Known rows, with every step that occurs
kuvit-dezus-palam: 319  -31  -27  13  -36  -107  -85  -61  -48  -133  84  18  75  27  -82  48  47  6  -307  -27  97  78  78  330  -6  73  38  -53  5  41  -27  -81  -81  32  -159  -92  -85  -49  -195  93  -63  -153  -78  -12  -94  54  127  -35  -50  -55  95  73  49  -64  -219  -213  58  154
rovur-kurafak: 16  21  -133  -28  -20  60  12  10  -1  14  -27  -28  -31  -40  -10  -93  -79  -57  51  88  121  38  58  67  0  33  34  31  10  106  39  -34  -23  -119  198  -95  -127  50  -120  53  -19  -32  22  147  77  147  -2  -1  30  21  -56  13  75  203  -63  -111  -16  -185
nobis-dezus-rovur: -30  23  55  -201  -19  -17  -125  -83  -86  -75  -60  15  0  -1  -26  90  -99  16  -85  58  11  150  -225  -56  -125  -80  192  -19  169  -79  101  -48  -102  -209  -96  142  192  35  126  -51  -114  -267  -13  -78  120  -175  -49  -69  40  32  39  172  16  -107  92  12  -149  5
dezus-kuvit-kurafak-palam-sekeges-dezug: 349  19  -210  -79  45  4  -295  -233  -152  506  101  -124  -282  -136  -147  -56  -91  -203  -59  -235  44  318  164  -162  -126  30  179  147  187  -10  -55  -544  -162  -122  -45  -91  -270  61  -14  104  78  -286  230  -125  226  -142  -235  87  -270  93  -4  28  -46  15  -67  -90  -135  -16
kurafak-kuvit-dezus-rovur: 323  -29  -96  167  83  -310  -328  -81  -6  -66  202  200  44  -104  -29  39  -213  -46  -202  21  252  100  -253  217  12  5  64  -34  96  275  114  71  10  -41  -281  16  -171  156  158  7  -45  -289  94  -40  40  57  35  26  -101  -98  232  149  27  166  156  -153  -9  96
kuvit-kurafak-palam-sekeges-rovur: 338  37  -107  -94  -44  -37  -201  -110  -168  142  119  -9  -218  -144  -133  94  -76  -214  -81  -5  150  155  146  -243  64  21  38  9  167  -135  -181  -474  -252  -279  -88  -4  10  75  -34  157  150  -212  -32  -81  203  -166  -156  67  -337  95  112  122  -67  -73  3  68  20  42
nobis-sekeges-rovur-kurafak-dezug-dezus: -97  -128  -302  -218  -303  -147  8  -109  -31  -238  129  144  1  -9  -310  0  -20  -72  26  244  230  -56  225  -232  5  68  110  101  44  -18  -32  64  48  -378  218  -3  -246  152  -281  102  62  -162  -12  263  112  340  -47  -31  83  239  -253  223  114  30  -8  -220  -65  -35
sekeges-dezug-dezus-kuvit: -158  -27  -161  -75  4  65  103  -192  -53  227  -68  38  -60  -3  -122  -149  -29  -2  1  -213  -57  41  45  57  -200  -19  163  281  11  62  66  182  41  5  44  -76  -410  25  -121  -146  112  -244  174  54  17  59  49  -34  -9  204  -171  106  95  -237  -168  -232  -156  173
dezug-sekeges-rovur-kurafak: -95  82  -138  27  78  36  109  16  -103  -219  -33  -160  1  -27  -21  81  109  -149  40  113  277  53  262  61  60  39  182  124  83  169  159  174  -22  -234  327  -26  -145  190  -94  88  201  -66  -41  74  134  80  39  -40  -42  172  -185  24  212  -82  -129  -214  -6  -190
dezug-dezus: -139  22  -109  -122  -33  75  113  26  -45  18  -232  144  -65  72  -146  -98  2  130  -12  -96  -93  -23  -31  74  12  -10  -11  109  -58  -27  -37  152  -57  26  21  -43  -108  -31  -41  -94  -30  -33  -57  55  -83  -5  121  -79  32  143  -95  64  22  -217  -138  -45  -19  85
palam-sekeges-dezug-dezus-kuvit-kurafak: 107  -5  -267  -155  -146  200  -15  -300  -216  381  -148  66  -307  -70  -291  -199  -4  -41  -39  -215  114  158  163  -111  -317  8  139  277  178  -60  -41  -166  -254  -55  122  -200  -402  72  -135  -33  32  -318  222  18  144  -56  -57  -33  -213  324  -80  98  76  -228  -184  -139  -124  -44
kurafak-palam: 103  -3  -46  -59  117  -101  -167  87  22  111  43  -58  -18  -31  12  96  -101  -72  -50  -89  -126  129  -19  9  188  1  9  51  -52  8  -50  -210  31  -68  -181  82  80  -41  82  104  14  -16  -48  -55  22  -113  -107  45  -8  -65  8  9  -26  36  10  -16  12  163
kuvit-kurafak-dezug-sekeges: 34  -34  -84  -175  -57  -129  -177  34  -92  -84  17  -212  -62  -81  -144  -9  265  -122  -188  20  181  94  255  -285  34  -43  303  89  82  174  -61  -21  -47  -49  -3  -17  -132  75  143  109  -125  58  220  -20  -13  -150  -120  28  -69  163  -212  -147  118  -127  -27  -46  -35  -58
nobis-dezus-palam-kurafak: 342  -138  -53  -275  -238  113  -81  -139  -33  -76  31  -157  -147  32  -165  109  6  132  -569  144  -2  -4  -226  -40  -30  -20  115  -101  58  -175  -79  -31  -265  -104  64  38  168  -153  -133  107  -105  -158  -25  73  1  -232  -78  -290  -24  -37  31  40  170  -175  -122  -17  46  316
nobis-sekeges-dezug-dezus-rovur: -86  4  -72  -150  -39  -15  -112  -172  -148  -22  -70  216  49  16  -228  13  -100  -97  -52  0  -149  12  -139  -159  -87  11  132  -91  -32  -44  173  -1  -99  11  -12  54  -135  156  17  -92  34  -302  65  36  67  115  -53  -31  128  221  -180  183  41  -211  90  -238  -84  -125
sekeges-rovur-kurafak-kuvit: 152  -50  -203  71  44  -105  -1  -123  8  -47  264  25  42  -198  46  -28  -218  -71  -63  171  302  -106  58  18  33  51  -41  127  123  213  -1  95  68  -169  111  -61  -312  183  -144  112  244  -103  18  179  130  243  32  66  -127  -8  53  154  85  300  30  -111  29  31
kurafak-kuvit-dezus-palam-sekeges-rovur: 573  -95  -190  89  -187  -128  -138  -323  -164  -115  316  78  -22  -127  -138  70  -147  -81  -422  119  432  21  65  222  -48  140  -119  -90  161  5  -112  -60  -95  -63  -164  -113  -262  91  -186  142  187  -361  -24  -85  91  119  120  -67  -363  9  268  160  125  -20  -72  -119  71  224
nobis-dezus-palam: 151  -77  42  -339  -134  119  20  -112  -94  -67  2  -147  -3  6  -61  74  18  146  -326  64  -7  25  -48  125  -135  -18  113  -57  128  -128  -109  -82  -115  -74  -31  16  80  -132  -153  120  -67  -197  -120  -64  35  -221  41  -108  -33  -75  -39  89  119  -136  -212  -99  -24  162
sekeges-rovur: 6  -16  40  65  42  -36  112  -77  -44  -99  151  -5  66  -21  8  90  32  -67  -46  110  141  -82  78  -91  49  3  5  34  58  -115  -79  75  -11  -128  65  34  -22  77  -112  18  204  -111  -50  0  75  71  14  35  -115  58  22  156  15  -66  9  3  -9  99
kurafak-kuvit-dezus-palam-sekeges: 570  -89  -233  14  -166  -43  -258  -219  -113  22  133  62  -71  -109  -139  -35  -156  15  -397  48  312  91  11  320  -93  146  -138  -136  106  97  -32  -102  -97  113  -189  -207  -203  51  -95  153  -8  -256  39  -67  29  70  89  -113  -233  -32  263  -15  117  66  -100  -166  39  111
dezug-dezus-kuvit-kurafak: -2  -9  -218  -78  -192  84  26  2  -155  244  -50  73  -235  -104  -208  -177  74  134  71  -205  64  183  59  -14  -221  -96  116  350  226  -36  -111  -33  -178  -91  -35  -105  -238  22  -26  15  -101  -139  121  114  -42  -162  30  2  -45  132  -76  114  3  -153  -243  13  -24  128
palam-kurafak-kuvit: 320  -142  -234  123  -95  -64  -188  -66  94  15  185  24  -151  -101  -86  -15  -182  25  -317  91  172  -88  -306  -98  95  -10  -109  -2  -17  124  -11  142  -113  -13  2  -24  -105  -12  71  53  25  -16  128  98  -10  -21  -107  -147  -96  -47  159  -57  51  138  173  49  118  225
palam-kurafak-kuvit-dezus: 401  -87  -252  240  3  -254  -289  -114  138  -25  187  183  -183  -67  -127  28  -237  -2  -328  47  287  -19  -286  126  119  41  -49  64  -75  266  124  150  -147  -102  -55  -51  -232  34  23  42  8  -124  103  59  -21  48  -33  -127  -135  -68  265  0  45  144  98  -84  165  293
nobis-sekeges-dezug-dezus-kuvit: -107  -111  -225  -43  -144  29  -8  -187  -113  153  43  125  -108  -56  -269  -53  -75  0  154  -159  -65  87  80  -47  -217  33  147  197  86  -18  166  54  -52  -63  106  -29  -337  65  -89  -26  122  -268  111  1  64  125  -20  36  57  244  -235  70  52  -125  -72  -284  -112  30
kuvit-kurafak-dezug-dezus: -53  -75  -141  -291  -209  -134  -68  -14  -33  44  -88  43  -109  -20  -278  -110  117  -23  -150  11  42  1  96  -274  -69  -46  159  167  -33  23  -213  -2  -47  -62  -91  -30  -202  -13  -53  1  -157  4  157  136  -82  -29  -28  -28  -98  222  -128  102  52  -152  -118  -13  -35  120
sekeges-rovur-kurafak-dezug-dezus: -133  -66  -202  -169  -185  -92  102  -147  16  -216  5  26  15  10  -186  -46  14  -119  -132  221  253  -122  188  -144  33  30  141  177  -52  61  -118  202  95  -257  161  -26  -332  100  -301  5  99  -115  88  243  45  299  32  -89  -52  220  -193  223  179  -82  -115  -142  -87  50
kurafak-dezug-sekeges-rovur: -115  -42  -17  -18  -69  -179  2  -67  -39  -320  156  -207  100  0  -95  172  220  -204  -171  92  228  -48  239  -264  105  13  275  63  40  115  -43  186  141  -178  49  103  -140  94  30  48  141  -62  105  -50  71  83  -83  -23  -102  181  -167  -18  197  -250  31  -145  -86  53
kuvit-dezus: 97  35  -35  98  109  -155  -87  -43  -4  -120  11  127  -29  40  -63  16  -59  -39  -2  -110  135  102  55  245  23  55  92  53  -43  112  161  33  -31  -74  -28  -46  -122  45  -52  29  -17  -123  -61  -36  -29  86  74  23  -5  -4  78  51  -33  44  -57  -160  59  77
rovur-kurafak-kuvit-dezus: 261  -55  -321  95  86  -196  -189  -51  26  -26  123  105  -73  -161  -57  -102  -297  -22  -32  40  400  77  -5  369  -32  99  38  124  17  388  184  85  11  -127  25  -100  -410  140  -118  87  31  -137  57  115  65  244  84  56  -46  -66  126  62  47  429  -35  -274  79  18
nobis-dezus: -22  -54  24  -262  -10  46  5  -57  -52  -38  -114  -23  -107  -6  -35  44  -58  88  -23  -41  0  66  -92  15  -86  -18  138  51  117  -39  72  -5  -49  -178  91  88  51  -43  -33  -1  -17  -135  -93  -73  87  -142  11  -57  15  27  -25  46  6  -29  -33  -54  -39  70
dezus-rovur-kurafak-kuvit: 225  9  -242  57  19  -145  -244  -63  24  51  87  47  61  -182  30  -88  -183  -63  -126  165  227  29  -232  92  -27  7  7  8  121  279  30  18  -24  -90  -45  -72  -151  171  95  54  -18  -157  165  198  119  104  6  -22  9  -104  82  113  99  296  137  -85  -66  -140

Rows
500  -165  -219  11  -213  -20  -193  -139  45  31  254  -76  -39  -95  -99  -7  -70  82  -673  166  70  -133  -277  -1  90  12  -135  -112  -12  14  -165  42  -163  141  -116  -98  -64  -86  -48  144  -10  -25  93  121  -92  -90  -59  -228  -164  -111  151  -10  152  21  -8  19  138  339
dezus-palam-kurafak-kuvit
45  55  -348  -287  130  123  -101  -221  -119  247  -314  67  -183  -11  -183  -140  -263  -201  -91  -63  -8  116  110  71  12  161  44  18  -142  88  114  -239  -34  -124  192  -110  -359  62  -199  -20  103  -280  11  61  164  102  -63  -117  -100  287  -136  -24  141  -98  -143  -225  -116  -95
rovur-kurafak-palam-sekeges-dezug-dezus
-70  32  -214  -107  -74  -145  -109  37  -28  -193  -64  -232  24  -14  -95  -12  146  -166  -41  158  210  68  255  -33  67  77  278  52  -11  288  101  124  83  -146  161  -62  -269  118  -3  97  -98  -22  181  115  67  142  -101  -79  40  151  -247  -180  225  -7  -20  -209  -137  -197
rovur-kurafak-dezug-sekeges
229  -160  -196  -203  -219  95  -62  -254  -75  -28  -1  65  -98  37  -360  18  -15  -3  -534  90  -191  -78  -153  -170  6  52  -15  -150  -140  -163  11  -20  -273  48  120  -103  -122  -47  -239  49  32  -198  58  173  -59  74  -68  -232  3  241  -161  95  152  -262  -105  -261  90  167
nobis-sekeges-dezug-dezus-palam-kurafak
307  49  -145  -142  -88  4  -289  -24  -163  283  -53  -25  -270  -118  -146  -3  -90  -132  -71  -97  48  225  117  -161  65  -1  -22  -38  145  -117  -153  -526  -203  -150  -146  -62  65  -2  90  175  -67  -141  9  -99  123  -251  -177  6  -181  60  68  -9  -64  37  -11  71  6  -40
kuvit-kurafak-palam-sekeges
262  -144  -94  -6  -266  -117  -90  -135  -53  -364  274  -318  54  73  -218  260  328  -160  -750  309  227  -135  105  -292  141  17  225  -88  -3  -38  -200  161  -96  -132  40  30  -11  -6  -85  165  54  -94  140  82  0  -25  -88  -292  -159  138  -103  -29  344  -396  -78  -108  -25  265
dezus-palam-kurafak-dezug-sekeges-rovur
270  -47  -315  72  -94  26  -54  -254  -111  -35  172  36  -109  -176  -35  -56  -251  -118  -53  225  416  -39  74  29  -45  104  -130  -12  203  98  -33  -45  -30  -233  197  -120  -292  177  -166  108  215  -221  47  76  269  230  3  -76  -250  75  133  56  135  249  78  -89  -12  -137
palam-sekeges-rovur-kurafak-kuvit
80  62  -243  30  -132  120  97  -199  -123  -117  57  22  -134  -61  -45  -13  -115  -156  37  173  391  37  201  19  -74  116  -32  -85  135  -69  -27  -142  -79  -269  302  -129  -107  184  -238  106  175  -268  -26  117  259  190  -27  -119  -191  131  49  116  99  88  6  -57  -36  -239
palam-sekeges-rovur-kurafak
229  37  -77  13  -11  -30  -114  -143  -64  39  100  -24  -131  -38  -48  197  -87  -197  -76  48  118  129  122  -141  118  83  -35  -43  60  -141  -109  -318  -47  -252  -57  75  88  54  -18  120  204  -242  -121  -108  182  -42  -90  -25  -208  34  103  109  10  -106  50  37  -15  45
kurafak-palam-sekeges-rovur
151  128  -135  106  87  -184  -195  -24  0  -186  -2  136  36  -20  -53  -2  -116  -118  -102  60  261  169  -77  305  -26  63  179  -60  34  234  218  -64  -57  -215  -15  -97  -102  170  -37  77  -137  -312  59  166  150  184  29  -13  70  4  81  169  39  184  -6  -187  -44  -231
kuvit-dezus-rovur-kurafak
346  -161  -72  -104  -302  -127  -170  -119  92  -172  245  -183  14  41  -193  110  168  -56  -747  305  42  -170  -106  -265  60  49  39  -231  -93  -78  -249  -57  -101  -17  -100  -47  39  -171  -121  150  -191  -25  169  188  -62  -25  -173  -250  -65  -70  7  -5  205  -130  -15  67  -10  254
dezus-palam-kurafak-dezug
-199  -9  -51  -194  179  90  152  -188  -56  93  -240  66  22  53  -125  -132  -35  -45  -110  -113  -139  -74  32  -21  -46  12  91  115  -175  26  54  144  14  98  119  -32  -315  2  -175  -152  122  -94  42  -5  -30  108  55  -42  -85  253  -146  100  87  -266  -129  -145  -43  84
sekeges-dezug-dezus
106  -166  -145  -321  -246  -117  -197  -83  -92  128  207  -178  -227  -151  -212  -11  64  28  -80  -50  239  195  66  -268  -262  -74  398  281  337  53  -128  -200  -78  -363  -50  34  -163  -34  -62  118  -172  -174  232  -7  172  -229  -166  46  -84  12  -57  112  33  51  -33  -42  -222  198
nobis-dezus-kuvit-kurafak-dezug
-186  -38  -274  -243  -177  -105  -2  8  26  -73  -183  3  -59  53  -209  -120  2  -55  -29  145  115  -53  113  -59  1  70  117  124  -115  159  -48  144  96  -142  134  -83  -262  30  -203  6  -112  -50  123  271  -5  200  3  -121  79  157  -203  14  195  -11  -86  -83  -121  0
rovur-kurafak-dezug-dezus
5  -63  -86  -60  -64  -174  36  -103  18  -190  214  -114  63  -41  -64  47  19  -196  -78  282  291  -115  227  -175  78  65  158  53  2  156  -89  25  92  -338  164  -25  -223  98  -271  69  85  -52  116  208  128  269  -56  -1  -112  56  -120  147  127  154  32  -95  -100  -44
sekeges-rovur-kurafak-dezug
83  -30  -52  -239  -162  119  107  -46  -89  -33  -163  32  16  47  -134  -43  137  145  -327  46  -128  -40  11  139  -50  2  -80  20  -58  -89  -175  73  -60  122  -65  -89  -69  -89  -149  3  -85  -67  -41  81  -151  -71  150  -169  -35  91  -107  77  139  -310  -292  -73  3  167
dezug-dezus-palam
264  -92  -192  139  102  -249  -212  -77  58  -49  182  144  -14  -82  -51  -18  -225  -2  -52  -88  269  22  -83  283  5  80  -39  115  41  249  116  114  28  -19  -153  -26  -282  76  11  -5  83  -121  16  -47  -3  87  97  52  -94  -55  194  15  19  231  14  -166  106  194
kurafak-kuvit-dezus
50  -102  -108  87  -124  -162  -98  -129  23  -401  177  -212  -83  50  -181  202  225  -203  -428  198  264  -69  64  -354  185  21  252  -6  -39  94  -27  219  -27  -210  166  83  -47  88  32  92  119  -15  168  75  54  34  -166  -212  -126  216  -115  -110  221  -307  93  -45  -13  157
palam-kurafak-dezug-sekeges-rovur
465  -119  -233  51  -28  -212  -73  -181  -62  -141  327  10  111  -176  -71  13  -129  -70  -343  178  420  0  109  395  27  125  8  51  98  247  -49  42  -24  -160  -56  -142  -412  103  -313  208  158  -261  -28  146  49  236  155  11  -218  -120  97  225  123  202  -205  -294  103  193
sekeges-rovur-kurafak-kuvit-dezus-palam
-8  30  -118  68  39  8  125  -77  -29  -154  115  -30  28  -51  9  -6  -37  -110  64  162  263  -38  163  47  8  41  56  72  83  55  -11  44  -26  -294  219  -63  -124  139  -221  89  180  -105  -47  157  134  192  37  45  -50  25  -59  194  72  133  -43  -78  7  -81
sekeges-rovur-kurafak
510  -76  -68  65  -116  -110  -139  -82  16  -187  100  -6  -73  51  -170  110  39  9  -590  63  114  30  -138  180  102  70  49  -131  -97  -1  14  -40  -233  -27  -80  -98  -2  -83  -163  126  -103  -164  -9  119  -71  -25  25  -235  -66  -58  140  81  103  -76  -145  -93  133  249
kuvit-dezus-palam-kurafak
-138  -18  -71  -47  -113  -135  -126  13  -44  -173  -6  -193  31  61  -100  65  229  -133  -163  77  137  43  168  -184  81  22  223  39  -51  166  38  140  101  -12  -25  44  -125  72  123  67  -62  56  180  -42  27  -20  -79  -58  26  137  -171  -170  213  -145  57  -127  -96  -6
kurafak-dezug-sekeges
-59  95  -163  -38  -95  -177  -269  6  -63  -274  -36  -198  92  -4  -69  32  149  -205  -176  224  202  113  65  -124  54  3  345  -57  79  324  113  22  74  -154  46  -32  -139  230  164  88  -176  -157  256  146  146  59  -109  -97  71  120  -202  -63  263  -43  96  -177  -221  -263
dezus-rovur-kurafak-dezug-sekeges
-47  -31  -314  -182  -296  15  77  -233  -65  -171  -97  68  -151  35  -255  -54  -21  -148  -98  243  349  -49  221  -119  -81  112  99  37  21  -57  -153  41  17  -286  253  -109  -274  138  -326  35  50  -252  125  209  192  266  -12  -201  -191  310  -119  137  202  -110  -37  -73  -124  -51
palam-sekeges-rovur-kurafak-dezug-dezus
72  43  -46  -62  71  174  -20  -315  -130  146  -85  15  -78  38  -49  -27  -108  -168  -53  30  74  -39  90  -67  -116  102  20  -121  -29  -76  91  -179  -27  53  120  -92  -215  76  -132  -81  126  -174  110  -131  158  139  -93  -36  -212  205  -26  -30  88  -118  48  -132  -55  -191
palam-sekeges-dezug
151  -26  -82  33  -97  -11  -66  -1  -116  244  170  -66  -171  -177  -66  -83  60  34  12  -175  133  130  110  -88  -180  -96  151  257  316  -44  -100  -206  -134  -144  -45  -98  -143  26  35  110  -100  -91  158  71  66  -169  -66  105  -59  -8  18  34  -58  73  -118  11  -54  15
dezus-kuvit-kurafak
298  -68  -208  -203  -338  -21  -49  -279  -122  -202  211  -142  22  -46  -158  51  56  -186  -430  396  345  -41  308  -130  -93  163  46  -205  121  -80  -242  -236  -26  -210  112  -185  -161  54  -370  211  37  -266  95  189  183  229  -100  -175  -255  82  -43  99  261  -23  -104  -118  -140  -61
dezus-palam-sekeges-rovur-kurafak-dezug
23  -86  -27  -100  23  -23  -71  -178  -66  37  101  35  22  -32  -107  28  -150  -150  57  7  -70  -10  83  -123  -63  80  99  -98  -27  -10  183  -141  -13  -49  64  24  -168  91  -87  -7  120  -125  25  -92  120  147  -115  108  37  138  -159  12  -21  64  82  -277  -26  -85
nobis-sekeges-dezug
434  -48  -215  277  8  -290  -394  -169  80  -147  241  221  -59  -45  -122  68  -192  -78  -470  41  277  70  -482  83  54  0  34  -72  34  247  131  99  -155  -114  -180  15  -67  109  182  44  -77  -276  155  104  8  45  -53  -158  -86  -52  310  108  38  100  215  -55  64  165
palam-kurafak-kuvit-dezus-rovur
